What can hang from each mark
q_529: q_434 q_724
q_847: q_529 q_912
q_912: q_228 q_724 q_847
q_228: q_529 q_912
q_724: q_529 q_625 q_912
q_625: q_724

Each row was made from one small tree. Brackets hold a mark, then the marks that hang from it, in the order of their numbers. Every link used is in the known rows. Write each row's tree.
Known rows
(q_228 (q_529 q_724) (q_912 q_847)): [ 1.32  0.38 -1.16  1.39 -1.37  1.64  3.03  1.89 -2.24 -2.01 -1.18 -1.38
  0.17 -1.60 -0.89 -1.34  0.32 -0.81  1.44 -0.19 -1.56 -0.10 -1.01  0.17
 -4.78]
(q_912 q_228): [-0.72 -2.48 -0.04 -1.56 -0.53  1.22  1.66 -0.62  0.75  2.13 -0.17  0.39
  1.83  0.61 -0.12  0.46 -1.42 -0.86  1.83 -0.91 -0.35  0.18 -0.69 -0.79
  0.02]
(q_228 (q_529 q_434) (q_912 (q_724 q_625))): [ 0.44 -0.48 -1.54  0.17 -2.15  2.22  2.45  2.90 -0.82 -2.14 -0.35 -0.59
  0.69 -0.06 -3.27  0.43 -0.10 -1.13  2.76 -1.35 -2.56  0.06 -2.22 -1.25
 -2.08]
(q_228 (q_529 q_434 (q_724 q_625 q_912))): [ 1.25 -0.07 -0.17 -1.38 -2.71  1.83  0.32  2.52 -2.49 -0.90 -0.59 -2.24
 -0.37 -1.06  0.54 -0.74 -1.19 -0.29  1.56  0.18 -0.94 -0.55 -1.17 -0.44
 -0.61]
(q_625 q_724): [ 2.31 -0.85 -0.16  0.42  0.32 -0.64 -0.46 -0.47 -0.26  0.12  0.05  0.33
 -0.79 -1.23  1.18  1.94 -0.02 -0.71 -0.52  0.30 -0.39 -1.25 -0.42  0.93
 -0.06]
(q_625 (q_724 (q_912 q_847))): [ 2.60 -1.09  0.42  0.19 -0.35 -1.15  0.13  0.83 -1.22 -1.50 -0.29 -1.27
  0.47 -0.85  2.73  0.16 -0.74 -0.59 -0.52  0.21 -0.92 -1.14 -0.15  0.25
 -1.27]
(q_625 (q_724 q_912)): [ 3.01 -1.26  0.52 -0.37 -0.04 -1.21 -0.64  0.56 -1.74 -1.46 -0.06 -1.16
 -0.40 -1.31  2.15  1.01 -0.21 -0.69 -0.24  0.15 -0.44 -0.73 -0.28  0.11
 -0.08]
(q_724 q_529 (q_912 q_228 q_847)): [-0.38 -1.69  0.60 -2.32 -1.87  1.01  2.34  2.24 -0.50 -1.73 -0.83 -2.85
  3.95  1.72  0.16 -2.51 -1.25 -1.27  1.67  0.13 -2.08 -1.42  0.90 -0.24
 -1.99]
(q_847 q_529): [-0.14 -0.32 -1.69 -0.02 -1.03  0.77 -0.18  1.74  0.65 -0.90  0.46 -0.39
 -0.06 -0.04 -1.43 -1.33  0.41  0.04 -0.32  0.68 -1.77 -0.65 -0.49  2.54
  0.76]
(q_912 q_228 q_847): [-1.32 -2.19 -0.27 -0.57 -1.19  1.41  2.84  0.04  1.98  1.82 -0.50  0.35
  3.67  1.36  0.87 -1.23 -2.30 -1.04  1.14 -0.92 -1.47 -0.34 -0.38 -0.58
 -2.54]
(q_847 (q_529 (q_724 q_625)) (q_912 q_228)): [ 1.52 -2.62 -1.76 -0.96 -2.01  1.06  1.59  1.29 -2.47  2.06 -0.60 -1.66
  1.20 -0.86  0.67 -2.25 -2.55 -1.03  1.93  1.16 -2.24 -0.71 -0.11  1.12
  0.16]
(q_625 (q_724 (q_912 (q_228 (q_529 q_434))))): [ 2.35 -2.17  0.17 -1.48 -0.84  0.27  0.62  0.85 -1.04 -0.38 -0.25 -1.32
  0.58 -1.33  1.43  0.80 -1.21 -1.12  0.85 -0.49 -1.30 -0.94 -1.19 -0.39
 -0.19]
(q_228 (q_529 q_434) q_912): [ 0.40  0.65 -1.60 -0.17 -0.91  2.29  2.27  2.04 -0.74 -1.41 -0.34 -1.70
  0.16 -0.48 -3.05 -0.52  0.38 -0.74  1.93 -1.43 -1.69  0.40 -2.10 -0.52
 -2.12]
(q_912 q_228 (q_724 (q_529 q_434)) q_847): [-1.02 -2.90 -0.46 -1.31 -3.12  2.32  4.46  1.27  2.77  0.75 -1.88  0.29
  5.71  1.88 -1.41 -1.87 -3.46 -1.88  1.96 -1.05 -4.00 -2.27 -0.93 -1.29
 -3.34]
(q_724 (q_529 q_434) q_912): [ 0.78  0.34  0.59 -2.70 -1.57  0.60  0.34  2.52 -1.12 -2.31 -0.78 -3.44
  1.65  1.03 -0.53 -2.06 -0.91 -0.89  0.65 -0.04 -1.00 -1.72  0.17 -0.22
 -0.22]
(q_912 q_228 (q_847 q_529)): [-1.51 -2.38 -1.27 -0.62 -1.89  2.03  2.89  1.32  2.38  1.34 -0.21  0.20
  3.57  1.36 -0.09 -2.04 -2.12 -1.00  1.04 -0.53 -2.71 -0.76 -0.84  1.15
 -2.09]
(q_724 q_529 q_625): [-0.68  0.20 -0.15 -1.53 -1.52  0.96 -0.80  1.78 -0.71 -0.92  0.69 -0.14
  0.62  2.47 -0.98  2.06  0.79 -1.18  1.56  1.25  0.03 -1.55  1.53  2.00
  1.14]
(q_847 (q_912 (q_724 q_625))): [ 0.58 -1.47 -0.34  0.80 -0.98 -0.45  1.47  0.74 -1.84  0.48 -0.49 -0.63
  1.75 -0.07  0.27 -1.19 -1.52 -0.24  1.51  0.46 -2.37 -0.01  0.54 -1.91
  0.05]
(q_625 (q_724 (q_529 q_434) q_912)): [ 2.86 -0.63  0.23 -1.62 -0.89 -0.29 -0.16  1.21 -1.04 -1.61 -0.55 -2.28
  0.42 -0.57  0.87  0.50 -0.62 -1.36 -0.09  0.20 -1.00 -2.53 -0.30  0.88
 -0.22]
(q_625 (q_724 (q_529 q_434) (q_912 q_847))): [ 2.54 -0.40  0.15 -1.12 -1.19 -0.22  0.35  1.57 -0.43 -1.67 -0.66 -2.09
  1.38 -0.12  1.42 -0.22 -1.06 -1.34 -0.36  0.23 -1.42 -2.68 -0.10  0.96
 -1.39]

Write each row's tree
[-0.08 -1.78  0.70 -3.00 -1.28  0.85  1.47  1.78 -1.42 -1.60 -0.57 -2.68
  2.64  1.20 -0.51 -1.37 -0.68 -1.14  2.18  0.18 -1.33 -1.01  0.64 -0.46
 -0.22] | (q_724 q_529 (q_912 q_228))
[-0.36 -1.30  0.36 -3.15 -2.45  1.52  2.38  2.41  0.17 -0.95 -1.18 -3.29
  4.19  1.98  0.05 -3.02 -2.65 -1.59  1.57 -0.76 -2.02 -1.95 -0.03 -0.59
 -1.98] | (q_724 (q_529 q_434) (q_912 q_228 q_847))
[ 0.55  0.04 -1.11  0.86 -1.77  0.64  1.13  1.65  0.63 -0.50 -0.68 -0.42
  1.14 -0.23  0.83 -2.59 -1.26 -0.24 -0.86  0.69 -1.68 -1.38 -0.15  2.15
 -2.62] | (q_912 (q_847 (q_529 q_724)))
[ 2.38 -2.05  0.37 -1.92 -0.70 -0.11  0.59  0.87 -1.29 -1.10 -0.33 -1.56
  1.02 -0.36  0.85  1.15 -0.50 -1.56  0.88  0.42 -1.19 -1.87  0.12  0.72
 -0.26] | (q_625 (q_724 q_529 (q_912 q_228)))
[-0.17 -2.27  0.06 -1.41 -1.86  0.54  1.97  2.24 -0.34 -1.11 -0.21 -2.09
  2.98  0.76  1.14 -2.95 -1.99 -0.53  1.12 -0.43 -2.05  0.03 -0.38 -0.38
 -1.43] | (q_724 (q_912 q_228 (q_847 q_529)))
[-1.18 -3.18 -0.37 -0.72 -2.69  1.92  4.50  1.10  2.29  0.23 -1.59  0.74
  5.36  1.64 -1.36 -1.61 -2.49 -1.56  2.01 -0.65 -4.02 -2.04 -0.16 -1.14
 -3.36] | (q_912 q_228 (q_724 q_529) q_847)
[ 2.94 -0.05  0.81 -1.48 -2.87  0.13 -0.54  1.79 -2.36 -0.27 -1.44 -2.17
  0.13 -0.11  3.58 -1.34 -3.84 -1.00  0.53  0.00  1.15 -1.54 -1.04 -0.53
 -1.52] | (q_529 q_434 (q_724 q_625 (q_912 q_847)))
[-0.92 -3.55 -0.24  0.08 -2.22  1.31  4.10  0.56  2.22  0.88 -1.31  1.30
  4.73  0.95 -0.12 -1.46 -3.13 -1.10  1.82 -1.27 -3.44 -0.74 -0.89 -2.07
 -3.24] | (q_912 q_228 q_724 q_847)
[ 0.37 -0.03  0.64 -3.10 -2.48  0.55 -0.97  3.50 -1.96 -2.30  0.21 -3.08
  1.35  2.65  0.17 -0.09 -0.95 -1.38  1.82  0.46 -0.04 -1.67  0.57  0.38
  1.16] | (q_724 (q_529 q_434) q_625 q_912)
[ 0.08 -3.60 -2.03 -0.60 -2.26  1.23  2.63  2.01 -0.84  1.04 -0.22 -0.79
  2.87  0.15 -1.21 -2.22 -2.30 -0.92  2.33  0.47 -4.47 -0.42 -0.43 -0.04
  0.55] | (q_847 q_529 (q_912 q_228 (q_724 q_625)))
[ 2.26 -0.17 -0.44 -1.06 -0.50  0.39 -0.14  0.23  0.35 -0.13 -0.60 -0.50
  0.16 -0.47 -0.18  1.51 -0.32 -1.36 -0.41  0.23 -0.86 -2.76 -0.33  1.61
 -0.30] | (q_625 (q_724 (q_529 q_434)))
[ 0.64 -0.34 -1.54  0.32 -1.77  2.28  3.10  2.42 -0.47 -2.19 -0.86 -0.94
  0.86 -0.90 -3.78 -0.74 -0.05 -0.91  2.21 -1.62 -2.95  0.14 -2.38 -1.57
 -2.64] | (q_228 (q_529 q_434) (q_912 q_724))
[-0.34  0.56 -1.51  1.29 -0.83  2.01  3.06  2.20 -0.66 -2.29 -0.13 -1.00
  1.07 -0.22 -2.18 -1.14  1.21 -0.59  1.56 -0.69 -2.32  0.58 -1.03 -0.08
 -3.85] | (q_228 q_529 (q_912 q_847))
[-0.48 -1.34 -0.17  1.27 -2.45  0.08  1.49  1.86  1.00 -1.03 -0.50  1.23
  2.69  1.59  0.58 -0.25 -1.67 -0.53  0.72 -0.01 -2.25 -0.95  0.11 -0.81
 -2.13] | (q_912 (q_724 q_625) q_847)
[-0.42 -2.03 -0.75 -0.60 -0.54  1.36  3.05  0.23 -1.36  2.14 -0.39 -1.58
  2.40 -0.55 -0.38 -1.92 -1.45 -0.30  2.29 -0.06 -2.87  0.67  0.12 -1.73
 -0.41] | (q_847 (q_912 (q_228 q_529)))
[ 1.98 -1.19 -0.92 -1.71 -2.58  1.17  0.31  1.97 -0.81 -0.21 -1.05 -2.04
  0.23 -1.15  0.20 -2.62 -2.56 -0.74  0.29  0.19 -1.23 -1.49 -1.73  1.44
 -0.36] | (q_847 (q_529 q_434 (q_724 (q_912 q_228))))
[ 2.24 -0.45 -0.97 -1.37 -2.25  0.76 -0.25  2.23 -1.13 -0.83 -0.96 -2.18
 -0.40 -1.39  0.26 -2.80 -2.00 -0.47 -0.40  0.34 -1.11 -1.53 -1.35  1.77
 -0.27] | (q_847 (q_529 q_434 (q_724 q_912)))
[ 0.00 -1.06 -0.23 -0.98 -2.51  0.92  0.66  1.83  0.49 -1.03 -0.61  0.39
  1.81  1.52 -1.74  0.77 -1.27 -1.14  1.56  0.18 -1.92 -1.86 -0.09 -0.27
  0.02] | (q_912 (q_724 (q_529 q_434) q_625))
[ 1.84  0.19 -1.05  0.70 -1.01  1.64  2.18  1.45 -3.03 -1.91 -0.96 -1.36
 -1.10 -2.17 -1.66 -0.13  1.06 -0.74  1.90 -0.22 -0.93  0.28 -1.18 -0.15
 -3.03] | (q_228 (q_529 q_724) q_912)
[ 3.17 -0.17  0.84 -1.85 -2.58  0.00 -1.17  1.42 -2.95 -0.06 -1.23 -2.24
 -0.72 -0.54  3.07 -0.67 -3.55 -0.91  0.89 -0.06  1.69 -1.35 -1.16 -0.69
 -0.34] | (q_529 q_434 (q_724 q_625 q_912))
[ 2.06 -1.84  1.06 -1.12 -2.30 -0.12  0.29  1.18 -3.10 -0.13 -1.03 -1.31
  0.54 -0.17  3.56 -0.37 -2.76 -1.03  1.64  0.53  0.89 -0.61  0.13 -0.44
 -1.61] | (q_529 (q_724 q_625 (q_912 q_228 q_847)))
[ 1.28  0.05 -1.44  1.27 -0.96  0.25  1.47  1.70 -1.02 -1.66 -0.41 -0.47
  0.40  0.25 -0.31 -0.94 -0.34 -1.30  0.74 -0.35 -0.40 -0.38 -0.70  1.32
 -3.16] | (q_228 (q_912 (q_847 (q_529 (q_724 q_625)))))
[ 1.02  0.37 -0.58 -0.80 -2.11  2.29  1.06  1.30 -1.16  0.00 -1.10 -1.41
 -0.54 -1.82 -0.55 -0.92 -1.02 -0.10  0.76  0.22 -1.21 -0.90 -1.30 -0.05
 -1.26] | (q_228 (q_529 q_434 q_724))
[-0.49 -2.41  0.57 -2.84 -2.48  1.28  0.19  2.93 -2.04 -0.57  0.89 -1.97
  1.57  1.57  1.12  0.56 -1.61 -0.90  3.34 -0.48 -0.53  0.73 -0.58 -1.28
  1.05] | (q_724 q_625 (q_912 (q_228 (q_529 q_434))))
[ 0.51 -1.25 -0.61  0.38 -1.19  0.05  1.79  1.08 -1.83  0.00 -0.66 -1.07
  2.08  0.34 -0.43 -1.22 -1.18 -0.60  1.60  0.91 -2.88 -0.81  1.14 -1.28
 -0.13] | (q_847 (q_912 (q_724 q_529 q_625)))
[ 2.37 -0.77  0.30 -0.57 -0.77 -0.53  0.35  1.44 -1.06 -2.05 -0.51 -1.76
  1.07 -0.32  1.47  0.16 -0.21 -1.12 -0.31  0.69 -1.51 -2.35  0.63  1.26
 -1.37] | (q_625 (q_724 q_529 (q_912 q_847)))
[-0.19 -1.76  0.52 -4.23 -2.85  1.46  0.11  2.99 -1.40 -0.96  0.14 -2.69
  2.63  2.94  0.09  0.28 -2.02 -1.92  3.11 -0.17 -0.36 -1.47  0.05 -0.27
  1.14] | (q_724 (q_529 q_434) q_625 (q_912 q_228))
[-0.20 -0.63 -1.47  1.61 -2.12  1.86  3.30  3.10 -0.74 -2.88 -0.21 -0.08
  1.66  0.23 -2.49 -0.16  0.68 -0.86  2.54 -0.77 -3.25  0.28 -1.03 -0.70
 -3.67] | (q_228 q_529 (q_912 (q_724 q_625) q_847))
[ 2.75 -0.81  1.21 -0.67 -1.76 -0.87 -1.15  1.16 -4.07 -1.05 -0.74 -1.32
 -1.22 -0.95  3.33  0.25 -1.64 -0.57  1.06  0.93  1.62 -0.47  0.26 -0.09
 -0.36] | (q_529 (q_724 q_625 q_912))
[ 0.91 -0.22 -0.97  0.87 -1.24  0.52  3.20  1.58  0.34 -2.16 -1.41 -0.55
  2.39  0.76 -2.19 -1.40 -0.91 -1.53  1.12 -1.14 -2.07 -1.26 -0.86 -0.75
 -4.12] | (q_228 (q_912 (q_724 (q_529 q_434)) q_847))
[-0.56 -0.74 -0.49 -0.03 -3.19  1.21  1.88  2.53  1.59 -1.31 -0.94  0.39
  3.53  2.35 -0.69 -0.78 -2.02 -1.39  1.00  0.01 -2.86 -2.49  0.20  0.01
 -2.38] | (q_912 (q_724 (q_529 q_434) q_625) q_847)
[-1.06 -3.89 -1.27  0.03 -3.10  1.82  4.00  1.76  2.62  0.42 -0.98  1.04
  4.76  0.99 -1.15 -2.35 -2.92 -1.07  1.45 -0.76 -4.75 -1.27 -1.23 -0.22
 -2.81] | (q_912 q_228 q_724 (q_847 q_529))
[ 0.80 -0.96 -0.64  0.13 -0.98  0.14  2.44  0.70 -1.15  0.40 -1.42 -1.66
  2.47 -0.30 -1.03 -2.65 -1.82 -0.53  1.05  0.23 -3.24 -1.16  0.39 -1.79
 -0.67] | (q_847 (q_912 (q_724 (q_529 q_434))))
[ 0.76 -0.32 -0.03 -0.35 -2.46  1.34  0.77  2.55 -2.76 -1.73 -0.36 -1.64
 -0.05 -1.06  0.97 -0.63 -0.30  0.02  1.54  0.86 -1.26 -0.03 -0.08  0.06
 -1.55] | (q_228 (q_529 (q_724 q_625 (q_912 q_847))))
[-0.03  0.17  0.42 -2.57 -2.90  0.74 -0.13  3.84 -1.05 -2.38  0.02 -3.02
  2.73  3.05  1.03 -1.18 -1.65 -1.42  1.49  0.36 -0.78 -2.11  0.77  0.59
 -0.55] | (q_724 (q_529 q_434) q_625 (q_912 q_847))
[ 3.30 -0.02  0.82 -1.63 -1.84 -0.10 -0.20  0.67 -2.48 -0.07 -2.01 -2.66
 -0.43 -1.69  2.43 -2.05 -3.41 -0.61 -0.04 -0.19  1.21 -1.38 -1.37 -1.00
 -1.32] | (q_529 q_434 (q_724 q_912))
